Each row comes from the steps of one path. Every step used is in the known rows, and no mark comes twice. Write the path behind each row, first mark first.
In the rows, 128 means zero.
Known rows
zupod tupov: [129 107 144 140 137 138 183 121 117 129 134 128 119 117 133 147 112 125
 125 158 126 142 142 110 133  74 142 140 130 128 127 105 131  79 123 126
 125 121 133 125 144 121 131  74 135 144 127 125 144 112 146 105 122 139
 145 111 112 115 130]
mufet zupod: [115 114 114 129 145 141 186 114 119 127 141 120 122 114 124 139 125 116
 145 117 125 139 152 135 118 104 128 140 127 137 114 118 118 159 108 103
 104 147 139 124 126  95 117 126 126 120 150 128 119 120 136 122 131 125
 173 119 131 100 129]
veget tofug tupov zupod mugaku magek: [152 118 106 101 131 153 176 118 138  89 143 124 109 110 128 150 110 155
 158 133 139 151 113 141 153  57 165 132 124 125 109 110 130  97 161 101
 109 123 120 104 149 165 101 121 124  99 153 142  92 121 152 131 137 109
 157 142 156 171 138]
sedur magek veget tofug: [133 139 134 119 145 153  92 110 129 119 131 114 177 138 105  84  97 148
 155 160 142 146 127 135 154 136 151 124 100 128  95 112 126 116 166 112
  89 104 133 115 117 192 110 142 137 168 107 115 137 136 133 134 135  96
 101 150 152 113 130]
tupov zupod mugaku magek sedur: [110 128  90 104 133 142 155 133 146 104 127 134 127 110 127 170 143 164
 158 129 166 153 124 123 159 113 128 132 144 137 104 118 154  74 138 115
 125 136 123 133 164 154  90 100 123 129 144 147 101 122 144 142 145  84
 136 148 126 121 136]
sedur magek: [140 134 153 146 130 130 106 124 118 121 137 126 134 145 128 114 109 122
 138 118 143 142 110 132 148 102 154 122 120 135  94  93 137 105 124 119
  95 121 125 121 130 118 109 104 140 154 130 117 135 133 121 152 132 144
 107 141 140  95 134]
mufet zupod mugaku magek veget tofug: [124 133  99  99 144 165 149 101 131 111 138 107 161 101 107 123 113 143
 164 163 129 154 122 147 155 113 149 136 109 128  99 117 127 117 166 101
 108 116 140 116 121 176 100 162 130 143 107 129 117 125 153 106 143  81
 141 145 152 143 133]
veget tofug: [138 130 134 100 139 134 118 107 133 117 128 127 153 131 123 105 103 157
 143 140 137 128 121 132 144 111 116 127  97 116 127 131 118 143 170 117
 120 107 123 112 123 167 132 149 123 129 116 119 131 123 136 127 124 102
 120 129 144 143 129]
tofug tupov zupod: [153  98 119 136 139 144 166 139 134 101 133 130 101 135 127 117 108 158
 140 118 137 135 189 119 111  84 158 130 137 130 123 122 114 147 124 104
  84 146 119 107 148 164 119 105 120  87 201 144 103 123 133 156 129 126
 174 126 145 136 132]
nezun zupod mugaku magek veget tofug tupov: [142 110 116 128 130 164 163 126 136  99 117 114  74 110 107 116 113 195
 161 141 125 166 153 134 162  63 178 134 113 128 106 104 122 114 160 106
  82 115 120 107 125 198 103 142 124 128 122 133 109 114 141 122 146  99
 120 136 157 153 129]
veget tofug tupov magek nezun: [148 124 155 105 140 147 132 132 148 108 127 124   4 124 131 105 109 158
 151 193 125 160 181 128 153 122 133 116  97 129 108 100  89 110 121 123
  53 139 115 108 132 162 119 111 132 116 160 123 134 159 127 106 143  98
  86 115 134 153 121]
zupod tupov magek veget tofug: [123 127 138 116 144 165 135 106 134 115 132 117 164 123 121  90 103 130
 147 204 141 145 157 124 146 135 143 124 107 125 116 116 121 105 154 112
  96 109 131 114 130 191 114 133 135 134 125 126 144 135 153  98 129 101
 120 125 142 148 124]
veget tofug tupov zupod mugaku: [140 114 112 100 124 149 184 132 133  97 139 134 139 103 125 126 103 169
 135 143 125 144 138 138 140  65 149 124 114 125 117 133 129 113 136 113
 113 120 127  97 150 161 114 131 120 109 145 131 101 120 154 150 133 119
 193 118 157 142 127]
nezun zupod mugaku: [114 132 108 111 104 137 195 143 120 126 135 133 137 104 131 155 128 150
 132 114 131 147 114 138 134  79 144 128 126 132 117 119 155 111 126 120
 153 114 132 119 140 125 107 114 118 134  89 121 106 106 142 170 140 154
 161 122 143 131 119]
zupod mugaku magek: [133 136 105 109 116 141 159 121 132 112 140 123 108 102 131 169 136 123
 141 132 128 145  80 146 155  93 151 133 135 131 110 112 142  73 143 121
 145 124 129 126 136 123 105 123 130 123 112 138 110 126 144 114 139 121
 130 141 137 162 137]
magek nezun zupod: [128 127 125 116 132 132 170 150 132 132 128 123  40 135 128 154 118 169
 157 116 139 155 174 119 118  91 137 130 123 131 113  97 123 130 139 112
 105 132 124 124 133 147 112  81 117 135 127 113 123 120 117 175 143 134
 109 137 129 124 121]
tofug tupov magek: [135 111 150 144 122 149 137 128 136 101 124 129  58 126 141  95 130 121
 129 155 129 143 166 124 143 113 154 113 127 138 122 110 109 127  98 120
  76 142 111 113 135 133 110 120 132  84 179 143 120 144 133 104 131 138
 115 105 143 155 121]
magek veget tofug tupov zupod: [151 104 117 125 148 159 146 131 139  98 130 122 132 134 113  94  97 177
 154 145 141 141 197 120 119  99 162 129 121 126 117 128 111 149 151  98
  72 133 125 102 140 205 116 132 122 105 185 142 107 123 139 148 131 102
 166 136 155 139 130]
tupov zupod mugaku magek: [138 129  95 104 125 146 174 122 134 100 150 125 134 109 133 167 127 124
 147 128 144 142 102 141 140  90 158 133 142 130 110 112 141  86 147 106
 137 130 130 118 151 139  98 108 126 104 146 144  97 124 150 139 136 125
 163 145 145 163 138]
zupod mugaku magek sedur: [107 134  99 111 127 138 139 130 143 113 120 133 111 104 124 166 154 161
 150 131 153 154 100 125 172 121 122 133 137 138 108 117 153  63 136 128
 129 131 124 141 156 140  93 112 127 146 113 142 110 122 141 123 145  78
 109 144 120 120 134]
tupov zupod: [136 119 112 118 140 136 157 131 132 113 143 130 164 140 132 127 112 132
 138 120 148 121 161 121 102 121 140 127 139 126 122 131 129 144 133 106
 116 139 129 114 150 149 120 108 120  98 174 135 109 125 136 167 126 136
 180 133 140 132 131]
sadev zukib: [101 141 142  97 122 125  44 113 132 128 123 118 144 125 134 126 116 106
 117 178 128 136 121 113 137 152 132 144 121 122 123 130 132 176 145 119
 129 118 125 123 124 101 146 121 137 143 138 131 119 141 132  83 133 127
 139 138 133 147 133]
mufet zupod mugaku magek nezun: [133 133 112  91 138 144 183 129 137 120 146 114  24  95 127 177 126 141
 160 156 119 169 129 146 148 103 138 140 120 135  91  96 115  78 126 117
  98 146 136 125 135 117 104  99 132 140 124 125 118 142 136 111 153  96
 123 137 122 133 133]
rekef sedur: [137 113 139 125 152 130 126 132 128 126 121 140 184 115 132 118  80 122
 127  96 175 129 155 131 124 106 125 138 129 131 104 148 137  97 116 137
 135 122 129 144 157 150 131 138 122 139 151 162 103 143 131 148 129 110
 126 113 124  97 126]
tofug tupov magek zukib: [129 110 139 126 140 149 106 139 134 128 116 124  19 126 118  99 138 104
 132 159 114 154 162 123 156 109 165 129 128 144 105 113 125 127 101 126
  82 142 122 100 136 127  96 132 156 100 204 156 100 140 128 105 133 108
 130 114 138 154 128]
rekef sedur magek zukib: [138 119 147 122 162 136  80 138 121 145 122 128 110 133 111 111  96 103
 140 106 156 154 134 131 158  79 163 138 123 142  65 114 150  88 113 132
 103 121 135 116 149 132  94 124 157 163 179 159  95 140 119 156 133 104
 122 135 135  89 136]
tofug tupov: [148 104 140 150 128 138 141 137 131 113 115 126  56 122 122 115 126 163
 130 129 112 144 157 125 140  85 154 132 125 132 128 117 112 130 117 128
  87 136 118 119 130 141 127 129 128 116 155 136 119 125 125 111 129 119
 123 119 134 131 128]
magek mugaku: [124 130 119 102 123 145 158 147 136 119 134 121 147 114 117 139 143 137
 121 115 129 140 116 130 144 178 119 141 106 144 136 114 135 118 137 141
 125 111 136 124 136 113 117 119 124 126 127 127 133 131 136 166 145 100
 159 138 148 158 129]

Which path is each row?
[135 136  96  92 141 163 140 111 138 103 139 113 175 115 110 121 105 154
 162 164 143 146 129 142 145 121 154 129 114 123 105 125 129 107 178 102
 115 110 135 111 131 207 104 151 127 129 121 132 114 129 153 130 139  85
 145 153 155 160 135] | tupov zupod mugaku magek veget tofug
[133 123  92 130 129 169 154 139 136 105 135 110 124 105 107 137 134 140
 150 152 128 159 144 138 139 126 186 135 150 137  98 113 136  81 132 111
 101 136 137 124 138 181  92 131 134 125 138 148 103 133 146 119 150  99
 149 150 144 146 134] | tofug tupov zupod mugaku magek veget
[123 129 135 119 127 140 171 145 136 124 133 125  35 135 139 140 120 149
 158 137 149 155 180 120 122 104 140 121 122 135 110  90 120 126 125 108
  92 139 119 118 136 147 100  77 121 115 146 118 121 131 121 170 144 146
 104 129 135 139 117] | tupov magek nezun zupod
[145 137 109  87 134 144 168 138 143 112 148 120  46 110 130 175 119 148
 157 162 133 161 137 140 141 111 141 132 124 129  99 102 118  68 139 119
 104 141 132 119 148 147 107  91 128 131 141 127 113 145 135 138 151  99
 127 146 128 150 135] | tupov zupod mugaku magek nezun
[126 125  96 111 128 149 193 111 125 110 147 118 108  93 128 172 132 116
 150 120 129 155  93 150 149  75 150 142 133 136 103 105 136  99 131 104
 128 134 134 123 136 103  98 124 129 116 128 137 101 123 149 108 142 118
 158 135 138 145 137] | mufet zupod mugaku magek
[114 129 108 124 140 134 121 128 144 114 114 131  97 126 124 157 152 160
 157 117 159 148 129 114 162 134 122 135 142 136 112 114 143  86 144 121
 114 136 117 145 149 149  99 105 127 139 137 147 114 124 129 122 141  76
  89 151 116 120 137] | mugaku magek sedur
[122 129 103 101 117 141 181 138 126 113 148 135 176 106 133 144 116 134
 126 140 132 134 121 140 122 101 140 125 132 129 118 138 145 104 119 119
 146 126 137 112 153 130 113 119 123 115 132 130 103 123 152 164 135 138
 201 122 144 132 125] | tupov zupod mugaku
[139 122 117 114 125 162 168 135 129  99 143 125 163 107 114 110 100 165
 144 154 129 158 139 142 149  80 174 121 115 132  91 114 137  95 130 108
  91 118 135 100 149 174  98 124 130 139 136 127 105 127 151 159 140 119
 181 131 162 122 129] | sedur magek veget tofug tupov zupod mugaku
[156 105 111 125 152 163 150 125 141  89 133 117 113 135 114 106 100 170
 165 138 146 143 185 124 127  87 171 132 128 126 112 114 111 135 160  91
  70 135 119 103 142 211 107 126 122  94 193 148 102 126 140 144 135  96
 159 146 158 152 137] | mugaku magek veget tofug tupov zupod
[113 117 139 124 138 147 118 126 151  99 106 140  77 124 131  96 136 174
 150 162 155 150 168 111 169 126 118 115 117 137 116 118 123 115 121 121
  70 135 107 122 149 169 101 122 127 117 165 143 119 132 135 114 137  79
  92 118 134 126 123] | veget tofug tupov magek sedur
[124 126  95 100 136 144 148 138 127 136 129 118  50 113 111 166 141 120
 151 119 123 162 108 135 159  65 172 145 137 140  95 104 156  98 141 118
 139 125 133 107 138 126  81 121 147 127 144 152  83 114 135 139 141 112
 142 146 140 159 137] | nezun zupod mugaku magek zukib
[138 105 133 131 143 146 224 129 124 124 139 118  38 123 134 181 107 150
 160 147 140 166 168 106 133  36 160 146 132 130 109  69 127  73 145 107
 103 126 126 124 148 144 109  34 126 140 128 118 131 104 138 135 137 139
 117 129 115 127 131] | mugaku magek nezun zupod tupov
[113 136 119  98 107 143 196 147 131 122 141 131  78 102 138 154 124 150
 139 151 131 162 139 138 140  92 141 119 118 136 106 105 139  93 115 121
 125 126 130 115 144 128  98  93 123 131 108 114 113 130 140 164 150 147
 138 116 141 140 115] | tupov magek nezun zupod mugaku
[125 116 148 115 147 153 192 124 132 123 147 121  35 110 141 140 110 115
 147 201 129 165 184 122 135 113 132 130 117 137 102  86 102  85  97 115
  68 152 132 118 145 111 110  67 136 126 161 118 139 147 140  97 140 119
 129 107 114 123 122] | mufet zupod tupov magek nezun
[160 128 119  83 143 150 171 132 146  98 140 119  20 107 125 154 104 183
 167 165 127 169 147 138 155  82 150 131 108 124  98  97 107  82 155 112
  79 134 124 106 145 172 108 103 127 123 145 128 109 142 138 125 150  81
 122 142 139 160 134] | veget tofug tupov zupod mugaku magek nezun
[146 109 133 136 140 155 123 125 136 108 112 117  93 122 104  88 110 183
 147 154 116 149 169 127 151 108 158 130 109 126 117 123 107 133 147 119
  72 121 123 112 119 197 123 159 130 134 131 130 127 125 133 104 136  86
 114 130 148 133 128] | magek veget tofug tupov
[104 130  93 114 125 141 162 138 140 112 118 133 104 110 127 176 150 173
 159 112 160 159 119 122 165  95 132 134 139 139 105 109 158  79 144 117
 131 129 119 140 156 150  84  95 121 144 115 142 102 110 139 145 148  95
 112 148 128 121 131] | nezun zupod mugaku magek sedur
[129 106 140 134 141 141 223 136 121 133 136 122  50 122 134 165 101 157
 150 148 136 164 179 103 125  50 149 144 125 129 114  81 127  82 133 114
 105 126 131 123 149 139 119  39 125 149 125 112 138 104 136 143 135 144
 130 121 114 113 126] | magek nezun zupod tupov
[113 122 131 146 132 166 150 127 130 123 134 115 141 117 125 107 130  95
 132 201 130 150 169 119 131 156 162 127 142 139 111 107 130  78 108 121
 100 132 138 131 136 167 103 102 142 134 137 136 139 141 148  94 137 124
 127 121 126 128 122] | zupod tupov magek veget
[147 115 120 124 132 162 140 121 138  99 117 116  88 104 105 111 113 183
 152 159 113 160 139 138 165  89 172 132 110 128 107 114 116 104 153 117
  81 116 123 112 125 194 110 153 130 133 124 134 113 127 144  98 142  81
 119 135 152 154 132] | zupod mugaku magek veget tofug tupov
[108 126 107 109 120 144 205 121 118 125 146 125 141  85 127 154 129 125
 129 134 110 149 110 150 136  93 132 136 121 138 110 127 138 115 101 119
 135 131 145 120 136  90 109 133 127 135 111 126 110 117 151 125 137 130
 195 110 135 109 125] | mufet zupod mugaku
[135 117 141 102 125 163 157 136 148  94 130 124 110 115 123 100 131 146
 131 149 135 151 144 129 167 162 133 127  89 144 128 100 114 124 132 129
  81 112 120 103 139 139 104 128 126  94 165 135 129 143 144 145 144  92
 145 123 169 188 123] | veget tofug tupov magek mugaku
[140 141 118  92 131 139 160 136 141 120 140 117  32 103 127 174 128 147
 152 164 121 165 118 143 154 116 137 132 121 130  98 101 118  58 135 129
 110 136 132 126 138 134 110 101 133 147 113 121 123 148 132 116 152  98
 102 142 121 147 133] | zupod mugaku magek nezun
[115 137 112  99 111 137 199 150 128 130 136 130  85 101 128 168 122 167
 141 137 122 161 132 138 137  86 139 128 117 132 107 110 141  94 123 126
 135 121 135 119 140 130 108  97 120 147  93 111 110 120 136 169 148 137
 143 124 134 128 118] | magek nezun zupod mugaku
[132 118 105 105 123 161 176 134 134 102 136 126 153 100 114 115 107 169
 138 158 122 149 151 139 137  93 160 126 119 130 110 134 132 106 135 114
 107 121 137 102 148 177 108 139 125 119 136 132 103 123 155 148 140 110
 191 125 154 134 126] | magek veget tofug tupov zupod mugaku
[140 116 143 114 135 148 172 138 139 111 123 125  14 132 132 119 107 177
 165 141 146 164 198 119 137  76 147 120 106 130 108  86 106 141 139 101
  66 132 111 107 132 173 104  92 118 111 157 118 116 128 124 161 144 127
  96 124 147 148 118] | veget tofug tupov magek nezun zupod
[129 131  99 112 115 143 187 128 127 109 137 124  99 108 131 178 133 138
 152 104 140 154  94 140 147  64 163 135 137 132 108  99 148  92 148 108
 144 120 124 123 138 135  94 104 123 120 111 134  97 112 141 145 142 138
 132 144 145 162 132] | nezun zupod mugaku magek
[127 126 129  97 114 151 198 139 134 109 133 129  52 100 132 138 110 178
 150 157 127 169 154 137 153  65 150 119 101 130 105 102 126 102 130 114
  98 120 123 102 142 156 100 107 121 129 114 115 109 125 143 154 149 127
 133 113 151 151 115] | veget tofug tupov magek nezun zupod mugaku
[142 113 154 127 128 152 130 117 141  95 124 130  76 126 136  79 114 138
 139 166 135 141 159 127 152 104 145 113 107 130 123 112 104 135 124 112
  72 128 108 102 132 158 113 135 130  87 172 136 119 141 138 103 128 120
 111 108 154 166 122] | veget tofug tupov magek
